Every row comes from one small tree of marks. The marks that hang from a mark follow it in brackets, in alphabetical order. Every link used is in the known rows. Which tree was each row made from?
Known rows:
rali(bipor(kisik(zege)) timeb): [-0.090 -0.206  2.003 -2.801  0.826 -0.138 -0.266 -1.158  0.034 -0.574
 -1.072  0.253 -0.490 -1.282  1.866 -1.591 -0.352 -1.405  0.055  0.271
  0.364 -0.619  1.183]
zakol(bipor(rali) forol): [-0.281 -0.557 -0.597 -3.021  0.949  0.836 -0.162 -0.161 -0.448 -0.660
 -0.122 -0.147  0.087  0.535  3.768  1.311  1.577 -0.330 -0.684  0.238
 -0.382  1.006  1.168]
bezur(bipor(rali zakol(forol))): [-0.367 -0.848 -0.296 -2.149  2.350  0.490 -0.085  1.081 -0.147 -0.853
 -0.608 -0.032  0.258 -0.102  2.877  0.933  2.212 -0.067 -0.630 -0.563
 -0.091  1.193  1.219]
rali(bipor timeb(bezur)): [-0.505 -0.610  0.111 -1.548 -0.012  0.368 -0.043 -1.433 -0.388  0.225
 -1.576 -0.279 -0.432  0.191 -0.505  0.494 -0.440 -2.078 -0.063  0.428
  0.037  0.133  0.560]
timeb(bezur): [-0.126 -0.259 -0.121  0.837 -0.766  0.688  0.063  0.244 -0.309  0.182
  0.042 -0.416 -0.132  0.367 -0.740  0.601  0.527 -1.624  0.146 -0.860
 -0.209  0.605 -0.530]
bezur(bipor(kisik)): [ 0.601  0.814  0.608 -1.800  0.662 -0.006 -0.061  0.003 -0.258 -0.441
 -0.026 -0.276 -0.267 -0.454  2.404 -0.629  1.275  0.642  0.609 -1.327
  0.442  0.375  0.292]
bipor(kisik(zege) zakol(forol)): [-0.058 -0.700  1.996 -1.184  1.373  0.693 -0.144  0.949  0.402 -1.377
  0.659  0.451  0.241 -1.114  2.994 -1.135  0.762 -1.999 -0.170 -1.300
 -0.436  0.647  0.029]
zege(kisik(bipor zakol)): [ 0.127 -0.651  1.883 -2.523  2.013 -0.513 -0.395 -0.118 -0.408  0.107
  0.295  0.603 -0.566 -1.101 -2.079 -0.296  1.268  0.846 -0.182 -0.381
 -0.070 -0.733 -0.591]
kisik(zege): [-0.043 -0.223  1.231 -0.242  0.489 -0.013 -0.193  0.859  0.089 -0.718
 -0.258  0.493 -0.129 -0.904  0.045 -0.613  0.574 -0.504 -0.193 -0.332
  0.122 -0.685  0.197]
bipor(kisik(zege)): [ 0.331  0.232  2.074 -0.541  0.132  0.144 -0.195  0.551  0.171 -0.674
  0.627  0.204 -0.228 -1.247  1.959 -1.685  0.610 -0.860  0.281 -1.005
  0.157 -0.217  0.145]
bezur(bipor): [ 0.265  0.416 -0.261 -1.545  0.945 -0.181 -0.030  0.241 -0.359 -0.433
 -0.796 -0.107 -0.192 -0.049  0.631  0.337  1.185  0.993  0.219 -0.619
  0.408  0.019  0.343]
kisik(bipor zege): [ 0.186 -0.517  1.833 -1.749  1.094 -1.031 -0.400  1.128 -0.244 -0.972
 -0.441  0.611 -0.151 -1.062 -1.429 -1.813  1.763  0.039 -0.600  0.025
  0.522 -1.585  0.480]
bezur(bipor(kisik(zakol) rali)): [-0.016  0.000  1.301 -2.250  1.284 -0.411  0.143  0.547 -0.189  0.000
  0.208 -0.046 -0.403 -1.116  2.954  0.566  3.130  0.387  0.240 -1.957
  0.307  0.952  1.072]
bezur(bipor(kisik(zakol))): [ 0.276  0.465  1.174 -2.202  0.980 -0.494  0.210  0.101 -0.184 -0.202
  0.054  0.095 -0.413 -0.944  1.745  0.364  2.260  0.464  0.673 -2.209
  0.261  0.537  0.021]
bezur(bipor(zakol)): [-0.026 -0.092  0.019 -1.326  1.781  0.076 -0.020  0.723  0.008 -0.809
 -1.200 -0.118 -0.081 -0.189 -0.018  0.060  1.165  0.451 -0.015 -0.883
  0.026  0.530  0.314]
zakol(bipor(kisik) forol): [ 0.369  0.254  0.108 -3.228  0.421  0.895 -0.126 -0.835 -0.369 -0.896
  0.491 -0.198 -0.021  0.317  4.212  0.148  0.834 -0.664  0.151 -0.665
 -0.362  0.979  0.167]
zege(kisik(bipor(zakol(forol)))): [ 0.168 -0.992  1.141 -2.568  2.678  0.498 -0.678  0.092 -0.306 -0.747
  0.230  0.333 -0.035 -0.436 -0.469 -1.033  0.342  0.156 -0.591  0.443
 -0.339 -0.202 -0.344]
forol(bipor(kisik)): [ 0.608 -0.056  0.880 -1.095 -0.543  0.076 -0.023 -0.153 -0.045 -0.034
  0.324 -0.317 -0.106  0.134  1.297 -0.215 -0.389 -1.519  0.025 -0.929
 -0.097  0.179 -0.464]
kisik(bipor): [ 0.231 -0.273  0.565 -1.519  0.610 -1.014 -0.213  0.237 -0.332 -0.221
 -0.200  0.077 -0.011 -0.158 -1.466 -1.172  1.151  0.484 -0.417  0.381
  0.456 -0.917  0.293]
forol(bipor(kisik zakol)): [ 0.301 -0.554  1.109 -0.902  0.288  0.359 -0.025  0.284  0.305 -0.409
 -0.029 -0.347 -0.014  0.031  0.574 -0.527 -0.376 -2.089 -0.181 -1.107
 -0.480  0.688 -0.485]
zege(kisik(zakol)): [-0.107 -0.399  1.349 -1.228  1.405  0.392 -0.182 -0.367 -0.118  0.343
  0.444  0.502 -0.555 -0.949 -0.768  0.747  0.177  0.398  0.182 -0.737
 -0.451  0.111 -0.869]
zakol(bipor(kisik(zege) rali(timeb))): [ 0.033 -0.280  2.030 -3.366  1.136  0.473 -0.371 -0.100  0.014 -0.662
 -0.725 -0.129 -0.654 -1.141  3.874 -1.156  0.486 -1.093 -0.158 -0.282
  0.793  0.037  2.119]
zege(kisik(bipor zakol(forol))): [ 0.061 -0.970  1.485 -3.267  2.257 -0.275 -0.372 -0.261 -0.593 -0.123
  0.742  0.824 -0.265 -0.830 -0.358  0.483  1.450  0.369 -0.386 -0.428
 -0.215 -0.424 -0.609]
bezur(bipor(kisik(zege) rali zakol)): [-0.017 -0.337  2.036 -1.828  2.172  0.334 -0.266  1.641  0.188 -1.220
 -0.439 -0.054 -0.241 -1.476  2.910 -1.304  2.612 -0.329 -0.167 -1.520
  0.174  0.705  1.452]
bipor(kisik rali(timeb) zakol(forol)): [-0.406 -1.293  1.302 -1.805  1.807  0.708 -0.085 -0.015  0.435 -0.156
  0.432 -0.066  0.203 -0.787  4.885 -0.415 -0.530 -2.235 -0.415 -0.275
  0.498  1.204  1.838]

Write each row's tree:
[-0.687 -0.905  0.457 -2.117  1.544  0.031 -0.102 -1.147  0.254 -0.280
 -2.029  0.072 -0.198 -0.274 -0.627 -0.430 -0.944 -1.204 -0.388  0.979
 -0.161  0.084  1.016] | rali(bipor(zakol) timeb)
[-0.420 -0.736  0.030 -0.366  1.056  0.869 -0.031  1.253 -0.282 -0.393
 -0.894 -0.611 -0.175  0.090  0.351  0.759  2.357 -1.230 -0.238 -1.402
 -0.177  1.439  0.646] | timeb(bezur(bipor(rali zakol)))
[-0.796 -1.720  0.400 -1.515  2.113  0.555 -0.089  0.206  0.315 -0.143
 -0.436  0.132  0.299 -0.346  2.961  0.799 -0.620 -1.817 -0.877  0.487
  0.431  0.818  1.856] | bipor(rali(timeb) zakol(forol))
[ 0.125  0.150  0.980 -1.093  0.108  0.234  0.247  0.287 -0.474 -0.012
  0.122 -0.289 -0.517 -0.464  0.901  0.949  2.590 -1.193  0.746 -2.859
  0.044  1.095 -0.504] | timeb(bezur(bipor(kisik(zakol))))
[-0.052 -0.165  2.276 -2.436  1.668 -0.421  0.010  1.245 -0.124 -0.619
  0.047  0.330 -0.508 -1.833  2.995  0.014  3.605  0.039  0.073 -2.254
  0.386  0.371  1.182] | bezur(bipor(kisik(zakol zege) rali))
[ 0.320 -0.459  0.933 -1.135 -0.243  0.182 -0.090  0.280 -0.037  0.137
  0.534 -0.458 -0.075 -0.009  2.527 -0.039  0.499 -1.562 -0.404 -0.647
 -0.069  0.602  0.584] | forol(bipor(kisik rali))
[-0.389 -0.463  1.748 -2.620  1.083 -0.284  0.023  0.660 -0.065 -0.877
 -0.917  0.710 -0.589 -1.124 -0.363  0.804  2.325 -0.440 -0.150 -1.500
 -0.307 -0.239  0.047] | kisik(zakol(bipor) zege)
[-0.650 -0.956  0.217 -3.279  1.248  0.139  0.171  0.014 -0.322 -0.277
  0.050  0.351 -0.103 -0.120  2.546  2.486  2.651 -0.567 -0.559 -0.953
 -0.514  1.144  0.706] | kisik(zakol(bipor(rali) forol))
[-0.026 -1.269  1.522 -1.615  1.075  0.312 -0.124  0.150  0.420  0.084
 -0.537 -0.376 -0.143 -0.387  2.259 -0.359 -1.072 -2.690 -0.574 -0.463
  0.428  0.672  1.273] | forol(bipor(kisik rali(timeb) zakol))
[ 0.000 -0.442  0.531 -4.049  1.172  0.859 -0.208 -0.957 -0.272 -0.384
  0.068 -0.247 -0.172 -0.117  5.944  0.316  0.219 -1.305 -0.244  0.008
  0.556  0.939  1.841] | zakol(bipor(kisik rali(timeb)) forol)
[-0.198 -1.346  1.594 -3.305  2.543 -0.187 -0.430  0.130 -0.564  0.014
  0.887  0.680 -0.244 -0.982  0.740  0.641  2.219  0.328 -0.758 -0.166
 -0.186 -0.085  0.247] | zege(kisik(bipor(rali) zakol(forol)))
[ 0.082 -0.144  0.615 -1.759  0.396  0.459  0.285  0.196 -0.638 -0.244
  0.512 -0.113 -0.225 -0.259  2.453  1.706  2.767 -1.623  0.556 -2.864
 -0.061  1.326 -0.508] | timeb(bezur(bipor(kisik(zakol(forol)))))
[-0.125 -1.408 -0.104 -2.312  0.797  0.246 -0.045 -0.206 -0.269  0.108
 -0.210  0.132  0.246  0.409  3.287  1.881 -0.811 -2.191 -0.944  0.343
  0.538  0.165  1.130] | zakol(forol(bipor(rali(timeb))))
[-0.157 -0.341 -0.077 -0.359  0.792  0.788  0.034  0.843 -0.293 -0.533
 -1.023 -0.522 -0.213  0.212 -0.675  0.661  1.615 -1.227  0.147 -1.627
 -0.179  1.105 -0.209] | timeb(bezur(bipor(zakol)))
[-0.235 -1.409  2.185 -1.891  1.221 -0.603 -0.461  1.145 -0.393 -0.365
 -0.889  0.244 -0.386 -1.194 -0.205 -1.205  1.511 -1.785 -0.885  0.086
  1.298 -1.171  1.806] | kisik(bipor(rali(timeb(bezur))) zege)
[-0.151 -0.731  0.973 -1.931  1.748  0.684 -0.161 -0.481 -0.299  0.071
  0.915  0.758 -0.255 -0.696  0.936  1.503  0.363 -0.083 -0.023 -0.738
 -0.594  0.384 -0.927] | zege(kisik(zakol(forol)))
[-0.199 -1.177  0.943 -1.649  0.791 -0.561 -0.275  0.272 -0.460  0.393
 -0.588 -0.277 -0.257 -0.298 -0.241 -0.570  0.961 -1.327 -0.693  0.413
  1.174 -0.508  1.636] | kisik(bipor(rali(timeb(bezur))))
[-0.088 -0.485  2.331 -1.791  0.776 -0.138  0.151  0.511  0.083 -0.655
  1.180  0.869 -0.091 -1.571  2.930  0.237  1.825 -1.512  0.126 -2.144
 -0.164  0.208 -0.221] | bipor(kisik(zakol(forol) zege))
[-0.147 -0.236  1.074 -1.150  0.350  0.343  0.194  0.718 -0.467  0.174
  0.245 -0.417 -0.502 -0.618  1.944  1.129  3.344 -1.265  0.360 -2.712
  0.053  1.478  0.430] | timeb(bezur(bipor(kisik(zakol) rali)))
[-0.042 -0.191  1.137 -2.836  1.656  0.725 -0.312 -0.691 -0.312 -0.117
 -0.231  0.307 -0.814 -0.605 -0.384  0.847  0.703  0.631  0.169 -0.716
 -0.656  0.318 -0.687] | zege(kisik(zakol(bipor)))
[-0.745 -1.196  0.057 -2.918  1.843  0.255 -0.059 -1.289  0.083 -0.499
 -1.579  0.284  0.101 -0.020  1.016  0.352 -0.819 -1.674 -0.595  0.986
 -0.254  0.363  0.954] | rali(bipor(zakol(forol)) timeb)
[ 0.279  0.106  1.840 -1.807  1.909  0.261 -0.186  1.252  0.176 -1.406
 -0.656  0.057 -0.270 -1.289  1.732 -1.553  1.696 -0.307  0.265 -1.786
  0.165  0.334  0.443] | bezur(bipor(kisik(zege) zakol))
[-0.278 -1.314  2.127 -3.090  1.797 -1.372 -0.055  1.166 -0.370 -0.950
  0.163  1.299  0.004 -1.398 -0.268  0.324  3.150 -0.752 -0.763 -1.184
  0.233 -1.106  0.044] | kisik(bipor zakol(forol) zege)
[-0.456 -1.018 -0.284 -1.016  1.304  1.142 -0.014  1.181 -0.447 -0.600
 -0.486 -0.450  0.106  0.298  1.873  1.527  2.437 -1.686 -0.433 -1.411
 -0.280  1.692  0.616] | timeb(bezur(bipor(rali zakol(forol))))
[ 0.146  0.023  0.703 -0.576  0.555  0.931  0.025  0.636 -0.207 -0.567
 -0.351 -0.689 -0.290 -0.126  0.760 -0.218  1.699 -1.520  0.526 -2.210
 -0.147  1.437 -0.313] | timeb(bezur(bipor(kisik zakol)))
[ 0.245 -0.637  1.315 -2.062  1.904  0.093 -0.752  0.139 -0.473 -0.026
  0.335  0.027 -0.387 -0.679 -0.294 -1.363  0.964  1.016 -0.604  0.911
  0.109 -0.529  0.687] | zege(kisik(bipor(rali)))
[-0.141 -0.280 -0.243 -0.539  0.299  0.657 -0.039  0.827 -0.619 -0.074
 -0.509 -0.594 -0.273  0.182  0.979  1.107  2.373 -0.740 -0.056 -1.214
  0.189  0.996  0.703] | timeb(bezur(bipor(rali)))
[-0.102 -0.975  1.015 -2.233  1.377 -1.067 -0.307  0.060 -0.225  0.240
 -0.656  0.058 -0.160 -0.586  0.291 -1.075  0.512 -0.134 -0.806  1.039
  1.344 -0.949  2.003] | kisik(bipor(rali(timeb)))
[-0.494 -1.490  0.390 -2.012  0.715 -0.253  0.292  0.452 -0.214  0.155
  0.424  0.531  0.176 -0.039  1.735  2.933  1.698 -1.737 -0.828 -1.180
 -0.438  0.752  0.089] | kisik(zakol(forol(bipor(rali))))
[-0.049 -0.159  2.720 -0.984  0.463 -0.413  0.119  0.649  0.239 -0.400
  0.721  0.645 -0.398 -1.802  1.183 -0.552  1.661 -1.069  0.332 -2.105
 -0.025 -0.062 -0.166] | bipor(kisik(zakol zege))
[-0.724 -1.375  0.023 -0.672  1.599  0.702 -0.068  0.902  0.220 -0.457
  0.251  0.053  0.494 -0.042  2.395  0.708  1.105 -1.194 -0.926  0.053
 -0.549  1.316  1.006] | bipor(rali zakol(forol))
[ 0.018 -0.140  1.001 -1.625  1.766  0.369 -0.129  0.920  0.126 -0.613
 -0.236 -0.466 -0.142 -0.741  2.862 -0.807  2.145  0.070 -0.012 -1.246
  0.069  1.273  1.305] | bezur(bipor(kisik rali zakol))
[-0.523 -1.717  1.627 -2.226  1.198 -0.278  0.130  1.337 -0.147 -0.555
  0.141  0.992  0.030 -0.934  1.847  2.253  2.256 -2.224 -1.027 -1.563
 -0.321  0.034  0.274] | kisik(zakol(forol(bipor(rali))) zege)
[ 0.161  0.073  0.556 -0.778  0.117  0.793 -0.062  0.594 -0.538 -0.085
  0.153 -0.801 -0.354 -0.187  2.553  0.150  2.489 -1.079  0.324 -1.810
  0.209  1.337  0.666] | timeb(bezur(bipor(kisik rali)))
[-0.031 -0.433  1.250 -2.383  2.272  0.217 -0.143  0.265  0.196 -0.319
 -0.920 -0.375 -0.315 -1.002  3.385 -0.755  0.644 -0.527  0.029 -0.874
  0.975  0.832  2.004] | bezur(bipor(kisik rali(timeb) zakol))
[-0.378 -1.175  2.094 -1.286  1.757  0.853 -0.222  1.421  0.407 -1.187
  0.866  0.297  0.265 -1.303  4.357 -0.980  1.689 -2.044 -0.641 -1.003
 -0.389  1.086  1.164] | bipor(kisik(zege) rali zakol(forol))
[-0.861 -1.447 -0.045 -2.159  1.142  0.922 -0.006 -1.070 -0.193 -0.375
 -1.544 -0.102 -0.029  0.303  0.425  0.967 -0.239 -3.100 -0.465  0.218
 -0.464  0.902  0.469] | rali(bipor(zakol(forol)) timeb(bezur))
[ 0.220 -0.706  1.454 -1.844  2.390  0.269 -0.690  0.210 -0.149 -0.468
 -0.230  0.147 -0.295 -0.659 -2.039 -1.731  0.172  0.569 -0.425  0.513
 -0.245 -0.440 -0.325] | zege(kisik(bipor(zakol)))
